Known rows, with every step that occurs:
toso > kido: [ 0.01  0.10 -0.10  0.17 -0.05  0.16 -0.14 -0.03  0.21  0.05 -0.13 -0.01
 -0.06 -0.15 -0.06  0.00 -0.04 -0.06  0.00  0.08]
toso > mabozaf > lape > kizod > kimuz: [-0.18 -0.03  0.08 -0.26 -0.14  0.06  0.16  0.28 -0.44  0.00  0.05  0.11
  0.12  0.30 -0.04 -0.05 -0.11  0.04  0.05  0.02]
mabozaf > toso: [-0.19  0.25 -0.10 -0.03 -0.04  0.18  0.21 -0.14  0.09  0.10  0.05 -0.11
  0.03 -0.11 -0.07  0.08 -0.04  0.15  0.01 -0.10]
toso > mabozaf > kimuz > kizod: [-0.14 -0.07  0.12  0.00  0.00  0.87  0.35 -0.34  0.05 -0.15  0.12  0.04
  0.15  0.10  0.10 -0.17  0.03  0.03  0.00  0.17]
toso > kido > lape > kizod > kimuz: [ 0.18  0.01 -0.19 -0.02 -0.09 -0.22 -0.21  0.26 -0.26  0.16  0.00 -0.08
 -0.05  0.04 -0.44  0.06  0.06 -0.14 -0.04 -0.18]
mabozaf > lape > kizod > kimuz: [-0.02 -0.02  0.05 -0.20 -0.13  0.01 -0.12  0.18 -0.34  0.02  0.19  0.06
  0.12  0.23 -0.03  0.07 -0.09  0.04  0.00 -0.04]
kimuz > kido > lape: [ 0.32  0.13 -0.08 -0.03 -0.17 -0.48  0.22 -0.02 -0.12 -0.09  0.08  0.07
 -0.05 -0.04 -0.29 -0.04  0.15 -0.14  0.05  0.07]
kimuz > kido: [ 0.11  0.12  0.01  0.08 -0.06 -0.26  0.17 -0.01  0.04 -0.08  0.01  0.12
  0.06 -0.17 -0.02 -0.07 -0.14 -0.04  0.04  0.08]
kimuz > kizod: [ 0.08  0.18  0.08  0.02  0.04  0.52  0.22 -0.25 -0.05  0.00  0.21  0.01
 -0.02  0.02  0.10 -0.04  0.09  0.07 -0.06  0.14]
kizod > kimuz > kido > lape > mabozaf > toso: [ 0.12 -0.03 -0.15 -0.01 -0.01 -0.63  0.38  0.16 -0.07 -0.02  0.18 -0.08
 -0.19 -0.08 -0.31  0.12  0.12  0.02  0.10 -0.08]
toso > mabozaf > kimuz: [-0.29 -0.06  0.04 -0.06 -0.11  0.74  0.19 -0.13  0.19 -0.18  0.14 -0.01
  0.23  0.07  0.02 -0.12 -0.07 -0.06  0.03  0.07]
mabozaf > lape > kizod: [-0.03  0.18  0.14 -0.22 -0.12  0.02 -0.07  0.03 -0.04  0.04 -0.08  0.11
  0.11  0.25  0.20  0.04 -0.07  0.09  0.03  0.04]
lape > kizod > kimuz > kido: [ 0.10 -0.05  0.00 -0.04 -0.02 -0.32  0.11  0.30 -0.28  0.05  0.13  0.12
  0.19 -0.13 -0.18 -0.03 -0.30 -0.06 -0.04 -0.14]
toso > mabozaf > lape > kizod > kimuz > kido: [ 0.07 -0.10  0.06 -0.20 -0.12 -0.49  0.29  0.35 -0.44 -0.07 -0.16  0.25
  0.11  0.18 -0.08 -0.13 -0.23  0.03  0.11  0.06]
lape > mabozaf > toso: [-0.23  0.13 -0.02 -0.04  0.11  0.21  0.26 -0.10  0.43  0.02  0.03 -0.15
 -0.12 -0.05  0.21  0.11 -0.02  0.24  0.04 -0.03]
kido > lape > kizod: [ 0.07  0.29 -0.02 -0.19 -0.08 -0.12  0.09  0.05 -0.09  0.10  0.19 -0.08
  0.02  0.16 -0.12  0.04  0.13 -0.05 -0.06 -0.12]
toso > kido > kimuz > mabozaf: [-0.09 -0.20  0.03  0.21  0.12  0.01 -0.52 -0.02  0.07  0.02 -0.29  0.05
  0.02 -0.19  0.25 -0.09 -0.12 -0.08 -0.11 -0.01]
kizod > kimuz: [-0.11 -0.02 -0.05  0.00 -0.08  0.27 -0.02  0.08 -0.28 -0.03  0.40 -0.08
  0.08  0.01 -0.20  0.04 -0.01 -0.11 -0.07 -0.03]
lape > mabozaf > toso > kido > kimuz > kizod: [ 0.01  0.01  0.05  0.28  0.33  0.14  0.09  0.00  0.33  0.08 -0.34 -0.06
 -0.26 -0.14  0.36 -0.09  0.10  0.37 -0.05 -0.04]
lape > kizod > kimuz: [-0.13  0.00 -0.02 -0.11 -0.01  0.18 -0.06  0.18 -0.29  0.08  0.31 -0.08
  0.16  0.03 -0.11  0.05 -0.21 -0.02 -0.11 -0.23]
toso > kido > kimuz > kizod: [ 0.22  0.00  0.05  0.29  0.15  0.36 -0.15  0.04 -0.07  0.04 -0.20  0.05
 -0.12 -0.13  0.12 -0.21  0.09  0.11 -0.10  0.05]
lape > mabozaf: [-0.11  0.05  0.08  0.02  0.12  0.18  0.10 -0.02  0.35 -0.12  0.17 -0.07
 -0.11  0.02  0.31  0.06  0.00  0.08  0.00  0.11]
kido > lape > kizod > kimuz: [ 0.13  0.05 -0.09 -0.19 -0.07 -0.07  0.00  0.24 -0.39  0.08  0.39 -0.12
  0.06  0.17 -0.33  0.09  0.10 -0.10 -0.08 -0.20]
mabozaf > kimuz > kido > lape: [ 0.19 -0.05 -0.01  0.03 -0.16 -0.15  0.09 -0.16  0.08 -0.16  0.15  0.07
  0.13 -0.06 -0.24 -0.01  0.15 -0.25  0.10  0.05]

Rows:
[-0.09 -0.26  0.09 -0.16 -0.05 -0.14 -0.34 -0.15 -0.38 -0.02  0.24  0.08
  0.06  0.11  0.00  0.15 -0.05 -0.16  0.07  0.21]  kizod > kimuz > mabozaf > lape
[-0.08  0.00  0.19 -0.28  0.01 -0.15 -0.28 -0.21 -0.08  0.08 -0.09  0.15
  0.14  0.17  0.32  0.12 -0.17  0.04  0.02  0.11]  kimuz > mabozaf > lape > kizod
[ 0.07 -0.15 -0.04  0.11 -0.02  0.17 -0.22 -0.10  0.56 -0.14 -0.09 -0.10
 -0.13  0.05  0.04  0.09  0.24 -0.18  0.08  0.12]  toso > kido > lape > mabozaf > kimuz
[ 0.04  0.08 -0.05  0.26  0.16  0.28  0.03 -0.03 -0.05  0.11 -0.31 -0.05
 -0.11 -0.20  0.01 -0.14  0.11  0.29 -0.07 -0.13]  mabozaf > toso > kido > kimuz > kizod
[ 0.23  0.05  0.00  0.00  0.00 -0.54  0.29  0.05  0.23 -0.17  0.06  0.03
 -0.23  0.02  0.04  0.02  0.15 -0.09  0.10  0.14]  kimuz > kido > lape > mabozaf
[ 0.02  0.10 -0.17 -0.10  0.05 -0.38 -0.24 -0.17  0.10  0.31 -0.36 -0.11
 -0.03 -0.09 -0.15  0.13 -0.02  0.03 -0.03 -0.22]  kimuz > mabozaf > toso > kido > lape > kizod
[-0.20 -0.20 -0.21  0.12  0.07  0.04 -0.31 -0.12 -0.12  0.22 -0.14 -0.09
  0.00 -0.26 -0.28  0.14 -0.16 -0.07  0.00 -0.13]  kizod > kimuz > mabozaf > toso > kido
[ 0.20  0.17 -0.20  0.05 -0.15 -0.08 -0.12 -0.03  0.04  0.00 -0.09 -0.07
 -0.21 -0.02 -0.29  0.00  0.23 -0.18  0.02  0.05]  toso > kido > lape
[ 0.24 -0.09  0.04  0.15  0.08  0.41 -0.05 -0.29  0.40 -0.12 -0.05 -0.03
 -0.24  0.09  0.10  0.05  0.33 -0.10  0.07  0.20]  toso > kido > lape > mabozaf > kimuz > kizod
[-0.03 -0.02 -0.01  0.27  0.04  0.18 -0.30  0.19  0.09 -0.02 -0.16  0.00
 -0.04 -0.15  0.01 -0.13 -0.02  0.03 -0.07 -0.07]  toso > kido > kimuz
[-0.12  0.06 -0.12  0.23  0.06  0.15 -0.07  0.14  0.12  0.12 -0.30 -0.09
 -0.06 -0.25 -0.04 -0.08 -0.02  0.19 -0.06 -0.22]  mabozaf > toso > kido > kimuz
[-0.13 -0.14  0.16  0.05  0.04  0.55 -0.02 -0.17  0.55 -0.18  0.19 -0.05
  0.10  0.06  0.37  0.08 -0.01 -0.04  0.02  0.11]  lape > mabozaf > kimuz
[-0.05 -0.21  0.11  0.11  0.02 -0.18 -0.55 -0.04 -0.04 -0.03 -0.40  0.17
 -0.05 -0.02  0.22 -0.05  0.00 -0.04  0.03  0.17]  toso > kido > kimuz > mabozaf > lape
[ 0.28  0.21 -0.04 -0.13 -0.10 -0.65  0.19  0.13 -0.12  0.06  0.04  0.07
  0.03  0.02 -0.12 -0.05  0.01 -0.05  0.00 -0.09]  kimuz > kido > lape > kizod
[ 0.09 -0.01  0.01 -0.17 -0.12 -0.16  0.29  0.03  0.07 -0.09 -0.10  0.09
  0.22  0.10 -0.09 -0.14 -0.05 -0.11  0.04 -0.06]  toso > mabozaf > kimuz > kido > lape > kizod
[-0.15 -0.02 -0.06  0.26  0.21  0.05 -0.05  0.18  0.46  0.03 -0.37 -0.12
 -0.18 -0.16  0.26 -0.02 -0.03  0.26 -0.04 -0.12]  lape > mabozaf > toso > kido > kimuz
[-0.02 -0.10  0.20  0.07  0.18  0.75  0.13 -0.36  0.41 -0.19  0.17 -0.01
  0.01  0.08  0.35  0.03  0.10  0.05 -0.01  0.19]  lape > mabozaf > kimuz > kizod
[-0.16  0.13  0.13 -0.30 -0.11 -0.01  0.25  0.09 -0.07 -0.02 -0.13  0.12
  0.08  0.34  0.19 -0.09 -0.08  0.13  0.09  0.08]  toso > mabozaf > lape > kizod
[ 0.29 -0.03 -0.14  0.00 -0.15 -0.53  0.15  0.14 -0.44 -0.07  0.30  0.03
 -0.03 -0.03 -0.53  0.02  0.12 -0.23  0.02  0.01]  kizod > kimuz > kido > lape
[-0.06 -0.16 -0.28  0.00 -0.03 -0.30 -0.25 -0.13 -0.20  0.22 -0.09 -0.15
 -0.11 -0.14 -0.51  0.17  0.06 -0.13  0.03 -0.07]  kizod > kimuz > mabozaf > toso > kido > lape
[-0.29 -0.06  0.05  0.05  0.16  0.08 -0.09 -0.17  0.00  0.07 -0.04 -0.07
  0.09 -0.18  0.16  0.03 -0.10  0.17 -0.12 -0.16]  kido > kimuz > mabozaf > toso
[ 0.09 -0.12 -0.06  0.09 -0.08 -0.24  0.12  0.16 -0.28 -0.11  0.22  0.09
  0.07 -0.15 -0.28 -0.03 -0.13 -0.13  0.02 -0.03]  kizod > kimuz > kido
[-0.11 -0.14  0.29 -0.17  0.09 -0.24 -0.40  0.02 -0.16  0.06 -0.10  0.13
  0.17  0.19  0.44 -0.02 -0.15  0.09 -0.07  0.01]  kido > kimuz > mabozaf > lape > kizod
[-0.14 -0.16  0.13  0.04  0.13  0.09 -0.27 -0.09 -0.06 -0.04  0.10 -0.01
  0.14 -0.09  0.29 -0.05 -0.10 -0.04 -0.15 -0.01]  kido > kimuz > mabozaf
[ 0.05  0.10  0.02 -0.09 -0.01 -0.05  0.17 -0.06  0.22 -0.13  0.22 -0.13
 -0.23  0.15  0.10  0.08  0.27 -0.03  0.03  0.12]  kido > lape > mabozaf
